In the rows, zero is written as 128.
Known rows, with every way that one mark hangs from another:
{H {D T}}: [158 142 122 155 124 183 141 116 105 166 141 146 144 138  98 113 123 117
 100 111 139 107 133 105 116 115  94 151 127 126 140 136  99 135 139 155]
{B {V {T E F Y}}}: [110 130 137  99 126  70  70 123 127 112 101  99 109 153 121 146 131 110
 174 126 112 122 108 138 163 147 173 138 131 139  83  70 146 123 103 128]
{T E {F H} V}: [ 82 119 139 120 140 105  96 130 129 104 125 139 124 139 122 169 216  95
 121 144 138 124  94 136 158 123 151 144 124  77 125 131 171 159 115 167]
{D S}: [162 154 122 132 105 161 140 130 141 121 139 139 107 118 125 103  62 138
 120 122 113 114  88 113 105 151 124 111 136 137 146 123  92 128 137 105]
{B V}: [145 162 131 121 106 138 122 124 140 124 118 110 107 149 123 119  88 129
 143 107 114 120 114 101 150 158 122 139 133 131 118 109 114 112 130 102]
{E {T Q}}: [118 133 131 154 131 153 140 135 158 124 123 141 109 114 121 112 124  83
 141 114 134 118 128 121 121 127 122 121 129 115 123 180 104 135 128 101]
{T E Y}: [106 114 145 118 132 138  97 132 118 121 127 131 124 124 132 128 137  98
 127 127 122 120 153 114 140 114 156 141 135 116 122 137 130 151 125 119]
{D {S P} {T {F H}}}: [175 115 134 139 107 132 146 117 121 117 136 143 145 116 128 113 109 143
 103 152 126 126  75 168 112 116 120 112 118 139 159 124 120 149 149 144]
{V T}: [132 165 112 127 109 172 105 133 114 108 146 116 108 141 135 123  81 143
 155 108 130 123 112 122 113 162 146 110 141 134 116 123 106  89 120 113]
{V {T E {F H}}}: [103 135 125 118 122 135  67 134 115  85 137 119 112 153 125 154 168 102
 158 136 142 120  68 144 137 154 158 121 129 101 114 111 150 117 107 163]
{F H}: [139 162 121 131 108 198 121 134 132 121 149 135 115 132 156 121 144 125
 110 122 148 117 113 106 131 153 111 126 128  91 160 152 137 115 133 140]
{H D}: [135 171 128 143 121 193 138 132 132 162 146 132 133 143 101 122 110 114
 107 107 144 119 121  91 113 143  88 150 131 128 134 131 101 120 134 147]
{B {V {T F}} Y}: [146 157 130  84 107  80  70 117 145 118 108  80  93 173 135 135  98 131
 198 115 103 116  91 125 164 181 154 140 137 177  79  58 138  90  90 113]
{E {T {F H} Q V}}: [ 88 126 130 147 147 101 126 130 166 128 111 144 112 110 132 143 199  81
 136 132 145 122 119 142 143 117 137 127 120  93 119 168 148 153 112 139]
{F {H {D {T Q V}}}}: [143 119 130 149 133 153 150 119 113 174 138 167 143 124 136 120 185 102
  87 132 156 109 146 132 136 129 104 150 116  92 147 129 151 146 126 184]
{D {T V}}: [148 124 115 149 122 150 143 109  96 135 134 149 132 120 128 113 121 146
 111 111 118 112 155 123 129  99 139 132 135 115 139 151 109 140 139 116]
{E {T F V {Y B}}}: [ 96 148 119 110 145  84 103 124 170 143  92 111 113 105 146 144 157 108
 152 122 116 136 185 126 144  85 167 132 111 133  97 154 127 152 106 100]
{F {H {D T}}}: [160 141 120 144 116 189 133 121 112 161 148 155 138 132 135 120 168 112
  87 127 159 108 131 113 126 126  95 147 117  95 159 137 136 132 132 178]
{Y {B {V {T E}}}}: [151 139 128  81 112 100  91 122 134 117  99  94 114 158 140 127  94 108
 177 124  98 134 154 128 156 168 162 136 109 140  83  74 127 109 104 103]
{T E F Q Y}: [ 59  85 166 137 162  89  86 129 130 110  94 117 134 137 104 133 195  64
 161 142 118 112  95 147 161 128 153 145 131  99 100 124 165 172 108 151]
{E T}: [131 160 116 142 116 174 127 133 156 120 135 134 101 116 127 122 109 108
 131 108 135 123 133 102 114 114 123 120 130 124 133 185  90 123 133  91]
{S D Q}: [138 161 115 132 113 177 195 154 126 108 163  99 137 128 134 149  61 224
 107 115 142 189 133  86  89 145  63 100 145 146 163 158 115  90 173  85]
{V {T {F H} {Y B}}}: [111 157 115  95 127 120  65 127 133 121 111  90 118 136 168 137 152 129
 172 131 126 127 136 143 145 149 170 119 115 127 101  96 156 109  94 143]
{D S T}: [189 119 115 146 105 149 146 109 108 127 133 155 120 109 123  92  78 142
 111 125 107  99 102 131 108 114 130 114 130 133 153 127  88 145 142 113]
{P {S {Q T}}}: [145 156  90 115 125 170 162 148 117 113 166 101 134 136 133 116  80 208
 112 118 122 142 160  72  94 135  65  98 138 146 187 164 101  64 148  98]
{V {T E F}}: [ 98 139 128 124 125 133  71 133 114  82 133 109 113 157 105 151 136 110
 170 125 128 122  68 138 131 148 160 120 137 118 101 113 130 113 111 141]
{D {S P Q} {T Y}}: [185 103 137 131 133 114 189 129 110 144 144 144 161  92 154 104  51 196
  87 152 118 152 156 148  90  98 126 107 118 174 162 124 107 152 164  97]
{D {S P} {T F Q}}: [156  90 151 158 124 107 160 117 122 118 120 139 153 118 103  97  93 124
 125 147 111 123  70 181 113 126 120 114 123 147 139 120 113 158 147 131]
{P {S {D {T V}} Q}}: [151 142  99 117 107 137 198 150  97 120 169 104 142 122 129 141  65 233
  90 116 120 183 193  91  88 113  64  95 147 158 184 167 112 107 174  84]
{S {D {T F}}}: [138 137 109 149  96 166 145 121 109 102 135 104 132 134 106 135 104 172
 127 109 127 148 105 122 114 113  87 114 149 132 144 154 114 111 158 113]
{V {T E F Y}}: [ 88 129 133 114 135 109  62 131 115 100 122 106 116 141 124 148 146 112
 169 128 125 122 104 143 138 132 177 124 136 128  94 105 141 127 103 140]
{B {V {T F}}}: [126 165 123 114 112 104  87 124 136 108 111  91 104 161 117 137 102 133
 176 112 116 121  81 125 151 168 147 129 132 139  95  82 127  98 110 121]

Rows:
[ 45  77 165 131 173  45 102 127 131 129  92 131 136 123 112 146 209  75
 150 143 116 120 133 158 168 113 174 149 130 101  90 118 175 186 105 151] | {T E F Q V Y}
[104 103 142  88 146  78 106 125 126 146 102 129 132 116 154 136 150 102
 133 134 103 139 224 131 156 106 187 150 114 124  95 112 147 164 109 110] | {T E V {Y B}}
[168 148 140 127 121 150 194 151 142 121 161 130 144 115 138 118  26 190
  96 143 127 167 107 124  82 153 101  99 123 170 162 127  97 122 165  89] | {D {S P Q}}
[100 105 104 131 146 121 106 113 127 106 119 129 130 139 109 134 180 128
 139 130 125 105 104 126 140 105 127 131 135 110 125 133 132  85 116 145] | {Q {T E F V}}
[ 58  90 161 143 161  75 114 129 129 106 105 136 133 143  90 150 196  73
 150 138 120 121  88 151 159 135 151 145 132  90  99 126 159 170 114 153] | {T E F Q V}
[164 156 124 128 126 168 158 141 141 161 155 153 132 121 144 129 135 138
  80 143 159 128 110 105 107 153  89 130 111 115 167 117 134 131 136 164] | {F {H {D {S Q}}}}
[ 89  81 159 140 151  97 139 133 118 124 120 158 131 129 110 129 159  78
 127 133 121 124 139 144 146 138 150 142 135  96 108 132 146 162 123 133] | {T E Q V}
[140 120 110 135 105 133 165 120 103 138 133 126 135 105 140 128  98 181
 105 109 125 155 191 127 117  91 113 120 151 145 139 148 124 124 155  99] | {S {D {T V Y}}}
[ 97 115 135 139 151  94 141 129 157 158 108 150 113  88 147 120 147  94
 131 120 129 125 195 135 135  98 157 131 127 125 108 165 126 157 117 100] | {E {T Q V Y}}
[ 95 138 132 157 138 135 118 132 164 110 110 122 109 124 104 128 154  80
 158 120 132 118  88 127 132 124 122 121 128 109 115 175 116 141 120 119] | {E {T F Q}}
[130 156 115  97 121 134  89 129 122 132 119  98 117 130 164 116  89 138
 167 116 114 130 176 130 130 149 174 118 125 147  97 102 123 102 104 105] | {V {T {Y B}}}
[ 90  95 107 121 158  97  97 110 127 123 109 127 133 124 128 131 190 130
 140 134 124 105 141 132 148  87 145 135 134 119 119 126 146  96 108 145] | {Q {T E F V Y}}
[171 119 135 145 110 130 150 116 120 112 131 133 146 119 108 108  76 148
 115 140 112 128  75 162 106 112 123 111 125 156 149 125  99 146 152 122] | {D {S P} {T F}}
[101 155 115 134 131 123 116 132 165 124 123 137 105 112 136 153 182 106
 126 125 146 127 123 122 136 103 138 126 121 102 129 172 133 142 118 130] | {E {T {F H} V}}
[150 137 118 135 140 182 195 145 129 117 166 112 168 132 145 119  63 214
 103 136 147 169 140 113  86 134  72 106 125 164 166 156 106  54 167  97] | {S P {Q T}}
[106 122 135 144 140 128 130 132 157 142 111 138 111  99 140 108 136  85
 140 118 131 118 166 126 129 109 140 124 127 125 116 173 116 146 121 101] | {E {T Q Y}}
[118 157 127 104 119  86  81 123 135 122 103  89 106 148 131 136 110 134
 175 115 114 121 112 130 157 153 161 132 131 147  89  75 136 107 106 119] | {B {V {T F Y}}}
[166 152 136 127 122 166 173 147 142 162 162 150 148 122 145 129 115 145
  71 149 164 146 118 120 100 153  82 129 109 133 168 117 133 128 146 159] | {F {H {D {S P Q}}}}
[166 155 142 133 131 156 192 149 143 168 160 139 156 125 111 125  56 159
  80 138 146 157 119 113  82 147  78 129 116 172 151 112  96 128 156 131] | {H {D {S P Q}}}
[111 144 119 128 136 116 129 129 155 152 120 143 107  90 152 131 130 118
 121 112 131 131 201 116 127  83 158 128 129 133 118 172 112 146 123  90] | {E {T V Y}}
[109 103 134 164 145 109 134 107 106 126 109 137 139 128 105 119 165 119
 139 123 114 107 110 150 146 110 136 134 132 100 121 142 136 158 126 143] | {D {T F Q V}}
[ 93 104 144 111 146  96 112 130 119 140 122 146 127 113 140 140 152 109
 115 129 119 130 190 126 147  99 175 146 134 118 112 130 144 164 121 119] | {T E V Y}
[146 131 132 143 116 153 212 148 110 101 161  92 179 130 121 154  58 236
  96 136 145 213 128 135  82 114  58 100 134 173 163 159 121 104 194  96] | {S {D {T F}} P Q}
[117 109 102 131 135 158  91 116 129  94 126 128 127 146 122 128 201 115
 137 139 142  96  75 125 140 120 109 128 128  91 147 139 146  76 116 167] | {Q {T E {F H}}}
[ 97  95 146 124 141 104  93 134 107 119 122 131 121 129 135 121 133  91
 163 132 125 119 141 156 135 149 176 125 137 124  91 105 145 131 106 132] | {V {T E Q Y}}
[179 133 119 138 113 167 143 120 121 166 145 166 133 118 135 113 148 115
  81 137 150 103 116 125 117 129 100 138 114 109 162 117 128 143 131 175] | {F {H {D S T}}}
[157 148  99 120 100 159 190 151  98 110 171  97 140 129 124 133  57 228
  96 115 122 178 175  84  85 120  53  93 146 157 190 171 106 100 177  86] | {P {S {D T} Q}}
[125  99 101 128 138 138 127 115 119 120 132 149 128 129 127 119 149 133
 122 124 127 106 144 120 129 108 126 130 136 115 133 138 122  78 123 129] | {Q {T E V}}
[127 108 148  81 131  85  87 122 134 133  92 107 125 138 145 127 132  89
 152 134  98 129 187 123 167 127 169 152 110 131  92  93 143 150 108 107] | {T E {Y {B V}}}
[176 105 131 142 140 131 165 125 108 160 145 165 151 122  99 125 114 132
  84 144 134 122 116 115  99 112 100 139 114 135 149 109 105 162 143 153] | {H {D {S Q} {T E}}}
[137 104 119 153 108 135 182 122 103 129 132 133 138 115 121 121 103 162
 113 112 126 151 158 138 117 118  96 117 150 131 136 149 125 123 157 108] | {S {D {T Q V}}}
[169  75 153 145 126 101 171 117 113 149 120 156 154  93 136  79  73 129
 107 146 109 125 148 180 111 112 137 115 125 162 139 117 115 165 147 113] | {D {S P} {T Q Y}}
[145 124 111 121 125 155 220 152 131 126 164  95 175 112 158 133  47 252
  93 136 153 209 186 123  75 118  52  95 138 194 168 151 122  44 184  82] | {S D P {Q {T Y}}}
[ 64  84 159 136 159  77 110 131 132 111 108 147 132 137 113 155 237  65
 133 153 137 120  88 160 168 141 149 144 123  67 114 124 188 173 108 178] | {T E {F H} Q V}
[ 88 129 133 128 140 110  83 132 126 122 114 110 119 130 150 130 169 110
 169 134 139 115 103 160 145 158 161 120 129 113 103 105 168 121  98 159] | {V {T {F H} Q Y}}
[162 155 124 129 113 174 139 134 142 162 149 157 123 124 139 120 138 112
  86 134 154 114 106 113 115 152  96 137 117 112 158 116 130 132 129 169] | {F {H {D S}}}
[107 114 135 119 151  79 135 127 163 160  92 136 119  92 158 117 144  87
 145 125 116 134 223 140 142 103 165 132 112 130  95 153 130 157 107  93] | {E {T Q V {Y B}}}
[165 153 129  82 101  95  86 118 140 129 117  93  92 166 149 123  74 133
 185 111 103 117 123 122 157 185 153 139 138 182  85  63 129  86  96 101] | {B {V T} Y}
[139 131 141  79 114  62  61 118 139 107 106  89  96 178 126 145 118 107
 196 125 103 115  88 133 170 175 165 146 136 170  73  54 146 105  88 123] | {B {V {T E F}} Y}
[173 124 124 140 127 137 145 113 115 186 130 158 141 109 115 101 107 123
  92 127 127 104 144 123 110 102 115 143 122 149 138 107 102 158 131 150] | {H {D S {T Y}}}
[114 124 142 127 131 130  95 132 137 119 130 141 128 145  99 154 197  74
 113 152 145 112  51 129 138 136 118 146 115  94 137 110 151 159 116 191] | {T E {F {H {D S}}}}
[122 115 134 148 144 124 125 114 104 157 127 149 149 142  81 143 176  97
 106 127 136 114 121 125 133  95 119 163 122 114 120 121 124 162 126 175] | {H {D {T E F V}}}
[106 102 101 126 144 123 104 113 128 109 123 139 129 136 129 139 213 122
 127 140 141 103 105 133 147 110 124 133 126  92 138 131 154  87 111 167] | {Q {T E {F H} V}}
